What can hang from each mark:
tomesu: mebipod
rilafo: bosag mebipod
tupi: gezo
bodet: pifig
mebipod: bodet gezo rilafo tomesu
gezo: mebipod tupi
bosag: rilafo
neso: gezo tomesu

Known rows, with every way that one mark hangs from another:
rilafo{bosag mebipod{bodet tomesu}}: [-0.96 -0.32 -0.37  0.64 -0.37  1.78 -0.75 -1.62 -1.14  0.87  1.11  0.40
  0.61  0.65 -1.20 -0.25  1.32 -2.82  0.19  0.74 -0.09  0.05  0.35  0.18
  0.26 -0.66  1.76]
mebipod{bodet tomesu}: [-2.25 -0.44 -0.07 -0.21 -0.15  1.77 -0.66 -0.61 -2.22 -0.32  0.32  0.61
  0.38  1.40 -1.26 -0.18  0.23 -0.60  0.36  0.34 -0.48  0.86  0.10  1.33
  0.60 -1.00  1.66]
tomesu{mebipod}: [-0.60  0.05  0.39 -0.18 -0.53 -0.30 -0.24  0.24  0.58 -0.08 -0.42 -0.37
 -0.10 -0.16  0.33  0.30 -0.18  0.73 -0.04  0.57 -0.24  0.27  0.30 -0.20
 -0.34  0.01  0.44]
bosag{rilafo{mebipod{bodet gezo}}}: [ 1.56 -0.20 -0.33  0.83  0.46  2.42 -1.06 -1.78 -1.75  0.90  0.61  0.77
  0.13  1.51 -1.71 -0.17  0.36 -0.29  0.32  0.37 -0.10 -0.50 -0.14  0.80
 -0.56 -0.62  1.86]
rilafo{bosag mebipod{gezo tomesu}}: [-0.27 -0.62 -0.32  0.05 -0.01  2.08 -0.57 -1.67  0.18  1.62  1.27  0.19
  0.40  0.52 -1.44 -0.16  1.26 -4.36  0.51  0.97  0.50 -0.69  0.19  0.40
 -0.57 -1.98  1.20]
tomesu{mebipod{bodet{pifig} gezo{tupi} rilafo}}: [-2.20 -0.77  0.69 -1.03  0.68  2.55 -0.54  0.32 -2.38 -0.52  0.61  0.72
 -1.17  0.26 -2.65  0.42 -0.99  1.09  0.99 -1.73 -1.55  1.26  0.71  2.17
 -1.22 -0.14  2.62]
neso{gezo{mebipod tupi}}: [-2.13 -0.73 -0.47 -0.79  1.01 -0.01 -1.23  0.09 -3.96  0.41  0.21  0.12
  0.16 -0.13 -1.52  0.15 -0.52 -2.98  0.40 -0.98 -0.31 -0.87  1.36 -0.69
 -0.11  1.13  0.07]
gezo{mebipod{bodet} tupi}: [-2.38 -0.72 -0.41  0.15  0.73  1.55 -1.02 -0.52 -4.90  0.53 -0.05  0.53
  0.13  0.49 -1.72 -0.01 -0.49  0.35  0.24 -1.31 -1.23  0.04  0.82  0.48
 -0.44  1.19  1.52]
bosag{rilafo{mebipod{bodet{pifig} tomesu}}}: [-0.05  0.22 -0.33  0.18 -0.19  1.83 -0.54 -1.11 -2.70 -0.91  1.09  0.72
 -0.22  1.38 -1.24 -0.35  0.44  0.40  0.22  0.16 -0.55  0.90 -0.25  0.88
  0.21 -1.74  1.89]
gezo{mebipod{bodet{pifig}} tupi}: [-1.48 -0.38 -0.34 -0.24  0.74  1.56 -0.61  0.00 -4.97 -0.08  0.69  0.66
 -0.84 -0.15 -1.65  0.06 -0.70  1.46  0.28 -1.84 -1.53  0.75  0.59  0.86
 -1.02  0.83  1.56]
rilafo{bosag mebipod{bodet{pifig} tomesu}}: [-0.20  0.20 -0.26  0.34 -0.33  1.73 -0.41 -0.98 -1.29  0.17  1.83  0.55
 -0.38  0.00 -1.04 -0.18  1.04 -1.95  0.22  0.21 -0.37  0.80  0.13  0.56
 -0.25 -1.13  1.98]
mebipod{gezo rilafo}: [-0.39 -0.58  0.30 -0.25  0.70  1.65  0.42 -0.80  0.08  0.31  0.07  0.42
 -0.12  0.00 -1.66  0.08 -0.38 -1.04  0.89 -0.89 -0.14 -0.37  0.35  1.21
 -0.54 -0.62  0.49]
neso{gezo{mebipod{rilafo}} tomesu}: [-0.68  0.44 -0.29 -0.38  1.06 -0.22  0.47 -0.66 -2.06 -1.12  0.25  0.05
  0.12 -0.30 -2.05  0.51 -0.40 -3.67  0.89 -1.33  0.40 -0.86  1.90 -1.61
  0.44  0.28 -0.05]
mebipod{bodet{pifig} gezo{tupi} rilafo tomesu}: [-3.55 -1.14  0.24 -1.41  0.94  3.60 -0.47 -0.32 -3.76 -0.73  1.26  1.18
 -0.64  1.32 -3.54 -0.07 -0.55 -0.89  1.28 -1.84 -1.31  1.46  0.41  3.08
 -0.32 -1.59  2.71]
bosag{rilafo{mebipod{bodet{pifig} gezo{tupi}}}}: [ 0.59 -0.41 -0.34 -0.18  0.93  2.65 -1.30 -0.66 -3.49  0.16  1.40  0.91
 -0.78  1.33 -2.43 -0.11 -0.07  0.46  0.40 -0.94 -0.80  0.35 -0.21  1.28
 -0.93 -0.69  2.40]
tomesu{mebipod{bodet{pifig} gezo rilafo{bosag}}}: [ 0.59 -0.32  0.33  0.28  0.05  1.37  0.42 -0.52 -0.32  0.62  1.41  0.55
 -1.24 -0.73 -2.42  0.56 -0.07 -0.01  0.98 -1.28 -1.02  0.87  0.40  1.30
 -1.96 -0.66  2.22]
bosag{rilafo{mebipod{gezo tomesu}}}: [-0.31 -0.64 -0.31 -0.14  0.16  2.07 -0.76 -1.82 -1.12  0.73  0.55  0.33
  0.57  1.95 -1.46 -0.33  0.56 -2.10  0.51  0.88  0.32 -0.61 -0.16  0.69
 -0.20 -2.44  1.20]
rilafo{bosag mebipod{bodet gezo{tupi}}}: [-0.10 -0.93 -0.33  0.38  0.80  2.61 -1.50 -1.09 -1.92  1.80  1.44  0.64
  0.01  0.48 -2.29 -0.01  0.75 -2.74  0.38 -0.39 -0.33 -0.48  0.42  0.60
 -0.80  0.32  2.28]
mebipod{gezo rilafo{bosag} tomesu}: [-1.51 -1.32 -0.14 -0.25  0.17  1.45  0.58 -1.36 -0.22  1.11  1.11  0.34
  0.19  0.42 -2.63  0.06  0.59 -3.49  1.16 -0.77 -0.11 -0.25  0.19  1.05
 -0.59 -2.12  0.91]
tupi{gezo{mebipod}}: [-0.41 -0.70 -0.01  0.39  0.56  0.14 -0.14 -0.63 -0.83  1.05 -0.46  0.18
 -0.08 -0.36 -0.53 -0.53 -0.39  0.71 -0.03  0.09 -0.73 -1.00  0.89 -1.03
 -1.44  0.05  0.18]
tupi{gezo}: [ 0.01 -0.54  0.28 -0.01  0.31 -0.07 -0.21  0.11  1.15  0.29 -0.09  0.16
 -0.18  0.05 -0.43 -0.51 -0.02  0.69 -0.20  0.47 -0.34 -0.40  0.22 -0.81
 -0.75 -0.39  0.31]

Rows:
[-2.64 -1.06 -0.50  0.81  0.08  1.37  0.39 -2.10 -3.54  0.97  0.62  0.57
  0.50  0.09 -2.63 -0.03  0.44 -1.92  0.95 -1.38 -0.99 -0.03  0.93  0.58
 -0.46 -0.57  1.43]  gezo{mebipod{bodet rilafo{bosag} tomesu}}
[-4.28 -1.12 -0.56 -1.04  0.83  1.76 -1.89 -0.58 -6.05  0.08  0.53  0.72
  0.60  1.28 -2.74 -0.03 -0.27 -3.57  0.78 -0.66 -0.77  0.00  1.49  0.56
  0.53  0.12  1.85]  neso{gezo{mebipod{bodet tomesu} tupi}}
[-2.41 -1.11 -0.47  0.45 -0.04  0.37  0.82 -1.81 -2.20  0.96  0.43  0.04
  0.50 -0.51 -1.91 -0.03  0.41 -2.57  0.84 -1.26 -0.54 -0.53  0.86 -0.20
 -0.57 -1.04  0.24]  gezo{mebipod{rilafo{bosag} tomesu}}
[-0.60 -0.03  0.09 -0.55  0.36  3.78 -0.95 -1.14 -1.80  0.06  1.31  1.03
 -0.42  1.09 -1.62 -0.27  0.17 -1.57  0.63  0.59 -0.37  0.75  0.20  2.22
 -0.46 -1.76  2.60]  rilafo{mebipod{bodet{pifig} gezo tomesu}}
[-5.19 -1.42 -0.17 -0.43  0.75  2.54 -0.63 -1.26 -5.53 -0.20 -0.15  0.74
  0.55  1.02 -2.96 -0.22 -0.51 -0.86  0.97 -1.85 -1.47  0.38  1.26  1.35
  0.28 -0.04  1.91]  gezo{mebipod{bodet rilafo tomesu} tupi}
[-3.00 -1.01  0.01 -1.18  0.54  3.14 -1.47 -0.88 -1.80  0.55  0.52  0.40
  0.50  1.49 -1.66 -0.34  0.27 -3.49  0.54  0.56  0.00 -0.29  0.54  1.24
  0.22 -1.42  1.57]  rilafo{mebipod{gezo{tupi} tomesu}}
[-4.19 -1.72 -0.54 -0.21  0.39  0.70  0.25 -1.22 -3.76  0.82  0.52  0.04
  0.46 -0.11 -2.66 -0.05  0.23 -2.77  0.88 -2.00 -0.97 -0.37  1.04 -0.06
 -0.42 -0.53  0.61]  gezo{mebipod{rilafo{bosag} tomesu} tupi}
[-1.76 -0.04 -0.70 -0.60  1.31  0.83 -1.30 -0.07 -5.17 -0.83  0.77  0.45
  0.13  0.88 -2.89  0.53 -0.32 -3.09  0.52 -1.21 -0.12 -0.26  1.69 -1.19
  0.44  0.99  1.57]  neso{gezo{mebipod{bodet} tupi} tomesu}
[-1.03  0.47  0.12 -0.31 -0.09  2.62 -0.68 -0.78 -1.67 -0.85  0.99  0.70
 -0.24  0.70 -0.62 -0.37  0.31 -0.76  0.20  0.62 -0.51  1.08  0.30  1.35
  0.40 -1.04  1.98]  rilafo{mebipod{bodet{pifig} tomesu}}
[-0.54 -0.64 -0.49  1.43  0.42  0.79  0.56 -1.70 -2.65  1.26  0.47  0.47
  0.06 -0.87 -2.13  0.11  0.24 -0.66  0.67 -1.88 -0.91 -0.43  0.90 -0.14
 -0.93  0.82  0.97]  gezo{mebipod{bodet rilafo{bosag}}}
[-1.93 -1.00  0.42 -1.06  0.29  1.25 -1.07  0.37 -1.04  0.72 -0.01 -0.08
 -0.31  0.62 -1.40  0.39 -0.42 -0.41  0.41  0.04 -0.54  0.13  0.45  0.75
 -0.96 -0.24  1.41]  tomesu{mebipod{gezo{tupi}}}
[ 1.83 -0.23 -0.33  0.59  0.25  1.31 -0.38 -1.33  0.94  1.94  1.12  0.12
  0.00 -0.39 -0.90  0.02  0.99 -3.19  0.25  0.50  0.53 -1.13  0.16 -0.31
 -1.04 -0.43  0.68]  rilafo{bosag mebipod{gezo}}
[-1.30 -0.50 -0.15  0.05 -0.11  1.27  0.70 -0.70 -1.74 -0.50  1.63  0.69
 -0.59 -0.07 -2.35  0.00  0.45 -0.99  0.85 -1.43 -0.94  1.30  0.18  1.30
 -0.24 -1.35  1.70]  mebipod{bodet{pifig} rilafo{bosag} tomesu}
[-4.36 -1.23 -0.41 -0.50  0.48  2.29 -1.17 -0.92 -5.58  0.27  0.08  0.57
  0.50  1.31 -2.18 -0.20 -0.28 -0.73  0.50 -0.91 -1.28  0.42  0.82  1.10
  0.03 -0.12  1.98]  gezo{mebipod{bodet tomesu} tupi}
[-1.30 -0.82  0.23  0.38  0.78  0.42  0.52 -1.00 -0.59  0.60 -0.66  0.30
 -0.01 -0.66 -1.32 -0.57 -0.62  0.54  0.41 -0.96 -0.97 -1.09  1.23 -0.75
 -1.20  0.19  0.15]  tupi{gezo{mebipod{rilafo}}}
[-2.71 -1.06 -0.10 -1.47  0.67  3.27 -1.17  0.15 -3.89 -0.29  1.45  1.03
 -0.71  1.68 -2.91 -0.04 -0.36 -0.76  0.87 -0.91 -1.05  1.39 -0.04  2.74
 -0.55 -1.75  2.78]  mebipod{bodet{pifig} gezo{tupi} tomesu}
[-1.31 -0.52  0.65 -0.08  0.20  2.22 -0.31 -0.87 -0.55  0.26 -0.21  0.53
 -0.21  0.46 -2.02  0.38 -0.54  0.21  0.91 -0.45 -0.82  0.40  0.79  1.62
 -0.82 -0.18  2.24]  tomesu{mebipod{bodet gezo rilafo}}
[-2.74 -0.93  0.23 -0.10  0.67  2.01  0.21 -1.08 -2.89 -0.36  0.36  1.05
 -0.52  0.17 -2.54 -0.69 -0.63  0.83  0.76 -1.07 -1.76  0.56  1.18  0.95
 -1.10 -1.28  1.89]  tupi{gezo{mebipod{bodet{pifig} rilafo tomesu}}}
[-4.29 -1.66 -0.57  0.21  0.45  1.74 -0.23 -1.55 -5.21  0.83  0.72  0.55
  0.47  0.38 -3.39 -0.05  0.21 -2.23  0.98 -2.13 -1.39  0.09  1.14  0.64
 -0.25 -0.12  1.87]  gezo{mebipod{bodet rilafo{bosag} tomesu} tupi}
[ 1.83  0.73 -0.29  0.85 -0.10  1.08 -0.22 -0.73 -0.49  0.42  1.70  0.44
 -0.73 -0.84 -0.55 -0.04  0.82 -0.65 -0.03 -0.19 -0.31  0.40  0.05 -0.07
 -0.66  0.26  1.42]  rilafo{bosag mebipod{bodet{pifig}}}
[-3.25 -1.08  0.02 -0.88  0.69  4.11 -1.96 -1.20 -3.14  0.51  0.69  0.87
  0.52  2.08 -2.45 -0.33  0.27 -2.77  0.62  0.42 -0.42  0.14  0.59  1.88
  0.26 -0.88  2.87]  rilafo{mebipod{bodet gezo{tupi} tomesu}}
[-3.57 -0.83 -0.10  0.19  0.32  2.22  0.10 -1.78 -3.97  0.01 -0.27  0.70
  0.60  0.68 -2.15 -0.19 -0.38 -0.79  0.94 -1.16 -1.04  0.27  1.09  1.22
  0.12 -0.45  1.57]  gezo{mebipod{bodet rilafo tomesu}}
[-0.85  0.61  0.44 -0.89  0.25 -0.76  0.12  0.35  0.45 -1.97  0.15 -0.33
 -0.08 -0.06 -1.56  0.84 -0.28 -2.92  0.76 -0.36  0.49  0.05  1.65 -1.52
  0.79 -0.03  0.48]  neso{gezo tomesu{mebipod{rilafo}}}
[-0.47 -0.67 -0.33  0.34  0.13  3.05 -0.98 -1.99 -1.25  1.63  1.43  0.71
  0.44  1.05 -2.11 -0.16  1.20 -3.85  0.63  0.82  0.07 -0.23  0.26  1.07
 -0.50 -1.49  2.34]  rilafo{bosag mebipod{bodet gezo tomesu}}
[-3.03 -0.94 -0.08 -0.24  0.87  0.75  0.04 -0.60 -3.38  0.12 -0.44  0.13
  0.16 -0.40 -1.67 -0.01 -0.76 -0.32  0.61 -2.12 -1.00 -0.45  1.20  0.07
 -0.29  1.03  0.23]  gezo{mebipod{rilafo} tupi}
[-1.25 -0.43  0.09 -0.56  0.18  2.79 -0.87 -1.41 -0.23  0.72  0.40  0.36
  0.53  1.18 -0.90 -0.33  0.42 -3.19  0.54  1.20  0.44 -0.45  0.34  1.11
  0.00 -1.70  1.23]  rilafo{mebipod{gezo tomesu}}
[ 0.30 -0.89 -0.15  0.79  0.55  1.75  0.26 -1.35 -0.82  1.27  1.18  0.78
 -0.22 -0.01 -2.87  0.24  0.33 -1.65  0.96 -1.37 -0.45 -0.10  0.29  1.14
 -1.07 -0.21  1.66]  mebipod{bodet gezo rilafo{bosag}}
[ 0.21  0.25 -0.26  0.44  0.33  1.26 -0.05 -0.48 -3.31  0.06  0.57  0.65
 -0.81 -0.48 -0.82  0.03 -0.55  1.64  0.24 -1.10 -1.06  0.66  0.44  0.75
 -1.03  0.33  1.19]  gezo{mebipod{bodet{pifig}}}
[-2.78 -1.08  0.68 -1.10  0.55  1.48 -0.44  0.05 -0.71  0.14 -0.23  0.04
 -0.30  0.23 -2.06  0.35 -0.71 -0.56  0.89 -1.04 -0.81  0.08  0.85  1.03
 -0.68 -0.12  1.36]  tomesu{mebipod{gezo{tupi} rilafo}}
[-1.00 -0.61  0.71 -0.40  0.16  1.21  0.18 -0.54  0.72  0.29 -0.37  0.03
 -0.21 -0.11 -1.33  0.36 -0.57 -0.40  0.81 -0.29 -0.42 -0.07  0.68  1.04
 -0.91 -0.61  1.02]  tomesu{mebipod{gezo rilafo}}
[-0.09  0.83  0.13 -0.91 -0.02 -1.11 -0.55  0.69  0.33 -1.49  0.37 -0.44
 -0.06  0.27 -0.81  0.81 -0.02 -2.81  0.30  0.73  0.77  0.07  1.19 -1.84
  0.54 -0.19  0.45]  neso{gezo tomesu{mebipod}}
[-2.26 -1.24  0.24 -0.51  1.15  2.86 -0.66 -0.49 -2.86  0.16  0.41  0.95
 -0.11  0.95 -3.17  0.02 -0.53 -0.67  0.99 -1.77 -0.96  0.31  0.62  2.00
 -0.34  0.30  2.06]  mebipod{bodet gezo{tupi} rilafo}
